Each row was made from one path, in order. Every step used is in the known rows, and no mark comes twice. Write each row's path.
Known rows
W -> Z -> G -> L -> J -> K -> Y -> M: [-2,-28,-10,-17,4,0,-11,24,3,-19,-5,-45,-25,10,-32,44,16,-19,40,-90,2,26,23,40,23,26,-32,-20,-2,-14,6,-14]
H -> Y -> M -> K -> J: [-2,-13,-30,0,8,-17,1,9,-14,0,17,1,-12,11,1,29,-1,4,26,-49,-19,16,26,4,26,4,-22,18,15,-9,7,-14]
K -> J -> L: [1,-43,-12,-23,12,-11,-4,25,0,-14,3,-23,-11,4,-18,57,23,-11,29,-42,-4,24,-4,21,17,26,-33,-5,13,-20,3,-18]
Z -> G -> L -> J -> K -> Y: [-4,-30,-7,-13,23,20,-23,24,14,-17,2,-33,-21,13,-39,52,21,-21,51,-73,1,18,15,36,6,16,-42,-27,9,-15,8,-24]
H -> V -> G: [-12,-9,-14,-23,14,1,-17,31,8,-30,5,5,-16,31,-8,52,10,-2,25,-54,0,-21,5,0,-6,11,-25,1,6,-17,13,-7]
M -> K -> J -> L: [9,-40,-16,-16,-2,-4,-6,19,-3,-23,-1,-21,-19,-1,-23,48,14,-14,31,-36,-12,40,7,33,26,13,-31,5,14,-3,16,-21]
D -> Z -> G -> L -> J: [-1,-41,-12,-18,14,10,-9,43,-1,-39,-12,-43,-26,20,-18,30,20,-17,45,-61,5,17,10,16,-1,18,-24,-17,0,-26,12,-19]
M -> Y -> K -> J -> L -> G: [12,-25,-19,-7,20,-4,-13,34,1,-10,-8,-20,-35,10,-35,46,30,-13,38,-44,-17,29,7,29,19,14,-49,-3,8,-7,-15,-10]
Q -> G -> V -> A: [0,-17,-16,-4,16,-1,-18,22,19,-24,-12,-19,-9,49,-2,37,10,0,12,-42,9,-15,22,-4,-18,17,-30,0,3,-26,9,-17]
V -> H -> Y: [-25,10,-3,-12,13,-5,-14,13,1,-5,9,-2,-23,18,-5,38,5,12,12,-33,-4,-25,25,0,-15,23,-19,9,-4,-28,3,-4]
H -> V: [-17,-21,-16,-15,12,-15,-7,31,13,-28,6,5,-8,34,-7,35,14,5,26,-46,-2,-17,3,-6,0,12,-32,16,-2,-30,12,-12]
Q -> G -> V -> H -> Y -> M: [-26,22,-12,-4,34,-23,-7,22,1,-12,-9,-5,-19,39,9,45,-3,17,13,-47,-3,-34,35,-7,-13,17,-19,13,-5,-26,-7,-7]
K -> J -> L -> G -> V -> A: [5,-37,2,-8,23,5,-9,35,16,-24,-7,-35,-16,36,-19,66,24,-19,35,-52,3,22,4,26,10,20,-46,-21,6,-29,5,-28]
L -> G -> Z -> D: [15,-43,-20,-20,30,-1,-12,33,-21,-33,0,-30,-34,32,-21,36,24,-11,33,-46,9,2,-10,5,-4,18,-25,-2,-19,-30,-16,9]
H -> A: [0,-19,-12,-2,-6,-4,-7,25,11,-19,1,-9,-13,26,4,29,8,4,17,-37,15,-8,15,-7,2,8,-45,2,0,-19,9,-1]
D -> Z -> G: [10,-24,-33,-30,11,1,-4,36,-13,-34,-14,-27,-27,30,-17,20,19,-7,29,-48,10,-11,8,-1,-17,21,-10,1,0,-29,3,-3]
Y -> M -> K -> J -> L -> G: [12,-30,-23,-19,16,-11,11,28,-19,-17,-1,-18,-25,8,-6,53,9,-15,42,-45,-3,41,5,33,18,8,-43,14,6,9,3,-12]
H -> Y -> M -> K -> J -> L: [-3,-18,-14,-5,-4,-19,1,9,-11,-4,8,-9,-16,-2,-3,48,0,2,24,-51,-17,28,23,23,36,11,-32,14,18,4,1,-13]
M -> K -> Y -> H -> V -> G -> Q: [11,-5,-1,14,18,1,-32,30,7,-15,-11,3,-31,23,-30,47,6,1,14,-49,-23,2,29,10,5,-1,-22,-16,-11,-8,31,-9]
J -> K -> Y: [-1,-14,-19,-18,8,1,-5,13,14,-4,13,-10,-7,13,-29,35,11,5,19,-51,1,-2,17,20,-2,19,-34,1,3,-19,0,-11]
V -> G: [1,-13,-22,-27,15,5,-12,22,-2,-19,6,-3,-16,16,-1,47,7,-5,21,-41,7,-9,11,2,-14,22,-22,-3,6,-11,7,4]
Q -> G -> L -> J -> K -> Y -> H: [-13,-24,-5,-1,25,6,-26,29,12,1,-5,-38,-24,9,-37,50,27,-4,33,-57,-2,11,31,37,8,6,-49,-12,-5,-7,0,-38]
M -> K -> Y -> H -> A: [7,-9,-11,22,-2,0,-19,29,1,-5,-13,-9,-27,12,-16,23,10,5,13,-35,-11,-2,36,12,14,-6,-47,-6,-6,-10,14,-11]
Y -> H -> V -> A: [-16,-15,-5,5,0,-11,-22,40,9,-7,-6,-9,-24,33,-1,37,17,9,9,-43,0,-10,21,-7,3,20,-40,9,-18,-34,20,-23]
V -> A: [1,-23,-13,-10,-4,1,-11,18,8,-6,6,-11,-9,24,7,30,5,1,7,-36,9,2,18,-3,-13,29,-33,5,-1,-23,15,-5]
W -> Z: [-1,-30,-21,-28,-7,-15,-4,19,3,-29,0,-19,-16,20,-16,22,18,-2,15,-42,4,-3,12,6,3,27,-16,9,-7,-29,10,-1]
W -> Z -> D: [9,-43,-17,-27,-3,-8,-14,18,-12,-30,-3,-23,-27,15,-24,27,26,-14,19,-43,0,-2,-8,11,9,40,-15,12,-8,-34,0,7]
L -> J -> K -> Y -> H -> V: [-17,-20,-3,-4,13,-4,-9,35,24,-1,7,-9,-24,20,-41,45,28,8,31,-61,-18,3,15,28,25,9,-51,4,-8,-34,7,-50]
G -> L -> J -> K: [-15,-36,-1,-13,0,5,-8,23,24,-24,15,-31,-14,7,-16,44,10,-5,38,-53,11,36,19,29,20,19,-46,0,-6,-14,16,-25]
H -> Y -> K -> J -> L -> G -> Z -> W: [13,-39,-19,-16,19,-4,-22,30,-21,-12,-23,-50,-49,17,-48,70,28,-8,46,-80,-6,28,17,29,32,6,-25,-8,-7,-8,-20,-10]
L -> G -> Z: [5,-30,-24,-20,27,-8,-1,34,-6,-33,4,-26,-23,37,-13,31,17,0,29,-45,12,2,11,1,-9,5,-27,-5,-16,-25,-7,0]
M -> Y -> H -> V -> G: [-20,8,-9,-6,24,-8,-31,36,8,-18,-5,6,-35,19,-16,38,18,1,18,-41,-23,-30,26,-1,3,14,-33,-4,-3,-19,6,-7]
Q -> G -> V -> H -> Y -> M -> K -> J: [-12,14,-19,5,31,-16,-10,17,-8,-15,-10,-14,-24,31,-11,43,-1,3,24,-47,-22,-2,37,12,9,-1,-11,13,7,-17,7,-26]
V -> G -> L: [-10,-18,-7,-15,18,8,-25,29,1,-27,2,-18,-12,9,1,54,2,-10,27,-51,11,1,19,7,-8,20,-27,-21,0,-6,15,12]

Which path is each row?
[12,-43,-21,-10,-2,-13,-8,37,-3,-7,-10,-26,-23,4,-22,57,21,-3,27,-49,-2,44,2,22,31,24,-35,2,4,-18,0,-17] => Y -> K -> J -> L
[-2,-17,-28,-9,25,-22,10,22,-6,6,9,7,3,12,8,31,0,7,13,-52,-6,-9,11,-2,-6,28,-35,3,2,-22,-5,7] => K -> Y -> M
[30,-46,-12,-4,15,-7,-10,38,1,-11,-11,-30,-32,22,-30,62,23,-9,35,-48,7,54,-1,19,17,14,-40,-9,-10,-10,4,-10] => Y -> K -> J -> L -> G -> Q
[22,-34,-18,-23,5,-8,-21,19,0,-37,-15,-29,-33,36,-27,30,21,-14,23,-48,9,6,11,-4,-6,27,-5,-11,-13,-27,20,7] => W -> Z -> G -> Q
[7,-37,-29,-35,37,-4,-8,30,-19,-32,-14,-34,-35,31,-23,42,19,-12,42,-57,7,-1,10,7,-11,14,-23,1,-21,-16,-3,6] => L -> G -> Z -> W
[2,-22,-30,3,6,-9,-16,23,-3,5,8,-8,-18,19,-22,38,19,8,26,-55,-12,14,18,-2,25,9,-23,6,11,-29,-5,-18] => H -> Y -> K -> J
[-2,-8,-26,-14,8,-16,9,16,4,6,14,-5,-4,10,-6,35,-3,11,14,-59,4,4,21,14,5,25,-38,10,-3,-14,-4,-2] => J -> K -> Y -> M
[-24,17,-9,-9,14,-21,1,17,-10,5,9,2,-20,14,18,39,-8,19,7,-42,-3,-18,29,-6,-8,29,-24,18,-10,-22,-2,5] => V -> H -> Y -> M
[-4,-11,-26,0,-4,-12,-15,21,2,-1,4,2,-20,22,-7,31,8,20,17,-49,0,-4,27,-8,12,14,-29,17,2,-22,-6,-2] => H -> Y -> K
[27,-32,-7,5,20,-9,-17,29,11,-9,-10,-23,-36,16,-36,46,24,-11,30,-41,-14,45,10,21,18,15,-44,-12,-4,-7,-2,-3] => M -> Y -> K -> J -> L -> G -> Q
[-15,-44,-4,-8,16,-1,-7,30,15,-22,11,-19,-7,10,-1,39,12,-8,37,-47,1,24,10,12,10,21,-44,-7,-1,-22,16,-17] => G -> L -> J
[4,-24,-16,-7,12,-1,-15,29,-6,-1,-1,-21,-32,19,-30,63,29,-2,40,-58,-2,19,9,23,23,5,-41,1,12,-9,-19,-19] => H -> Y -> K -> J -> L -> G
[-1,-18,0,9,-4,7,-8,29,22,7,2,-23,-29,12,-30,38,23,5,23,-51,-1,12,29,28,28,5,-62,-10,-7,-23,2,-40] => L -> J -> K -> Y -> H -> A
[11,-23,-33,2,14,-13,-14,28,3,-3,0,-9,-21,9,-26,21,21,-4,24,-40,-26,22,16,5,21,18,-31,3,7,-27,-1,-10] => M -> Y -> K -> J
[-12,-38,-11,-12,25,2,-16,25,10,-22,0,-25,-11,20,-7,41,19,-11,38,-46,5,9,11,15,-6,10,-41,-1,8,-6,7,-22] => Q -> G -> L -> J
[4,-11,-29,1,4,-15,-14,26,9,-9,-3,2,-24,13,-12,14,9,8,14,-34,-14,6,25,-2,7,22,-37,14,-3,-20,-3,6] => M -> Y -> K
[33,-60,-16,-9,15,-2,-18,48,-26,-24,-18,-53,-48,16,-44,63,35,-17,39,-61,2,51,-15,30,34,19,-31,-11,-13,-24,-23,-5] => Y -> K -> J -> L -> G -> Z -> D
[-17,-4,-23,-9,11,-26,4,13,-5,3,17,9,-6,19,20,31,-4,19,14,-50,0,-17,24,-15,4,22,-31,19,3,-18,-8,5] => H -> Y -> M
[-10,-32,-1,-15,19,15,-17,29,10,-24,9,-19,-15,7,-2,56,9,-15,37,-54,3,19,13,18,3,19,-37,-21,7,-9,16,-11] => V -> G -> L -> J
[9,-33,-21,-13,-1,-20,9,23,-13,-13,0,-17,-16,-5,0,48,1,-6,26,-44,-9,47,10,27,31,19,-35,14,9,3,11,-11] => Y -> M -> K -> J -> L
[-12,-25,-18,-12,23,-4,-24,25,1,-25,-6,-24,-8,23,-4,40,12,-6,27,-43,14,-9,17,2,-18,10,-30,0,1,-3,6,1] => Q -> G -> L
[-1,-1,1,-5,13,-11,-2,24,-24,-17,-4,-40,-43,11,-18,57,2,0,25,-54,-11,33,31,37,22,-1,-21,-3,-10,-1,-5,-11] => V -> H -> Y -> M -> K -> J -> L -> G -> Z
[-27,8,16,-12,30,-3,-11,29,14,-29,-8,-16,-32,33,-16,68,13,3,30,-43,0,-21,21,22,-6,17,-36,-5,-6,-26,-8,-10] => J -> L -> G -> V -> H -> Y
[10,-32,-14,-1,9,-8,-16,35,-9,-13,-5,-42,-37,24,-38,59,27,3,32,-67,-1,32,18,22,34,-3,-29,-14,-1,-18,-23,-16] => H -> Y -> K -> J -> L -> G -> Z
[3,-4,-3,-2,8,-1,-21,50,-5,-29,-39,-51,-50,27,-48,61,22,-1,30,-69,-11,15,24,27,25,19,-4,-20,-2,-44,-4,-26] => D -> Z -> G -> V -> H -> Y -> K -> J -> L
[-12,-26,-5,-3,12,-6,5,23,16,1,16,-22,-2,0,-8,45,-1,1,30,-71,-1,31,23,31,21,23,-53,-8,-3,-12,5,-16] => G -> L -> J -> K -> Y -> M
[25,-53,-26,-24,22,-6,-14,44,-24,-22,-32,-57,-49,14,-46,69,29,-18,48,-73,0,47,4,33,27,14,-29,-7,-17,-9,-10,-8] => Y -> K -> J -> L -> G -> Z -> W
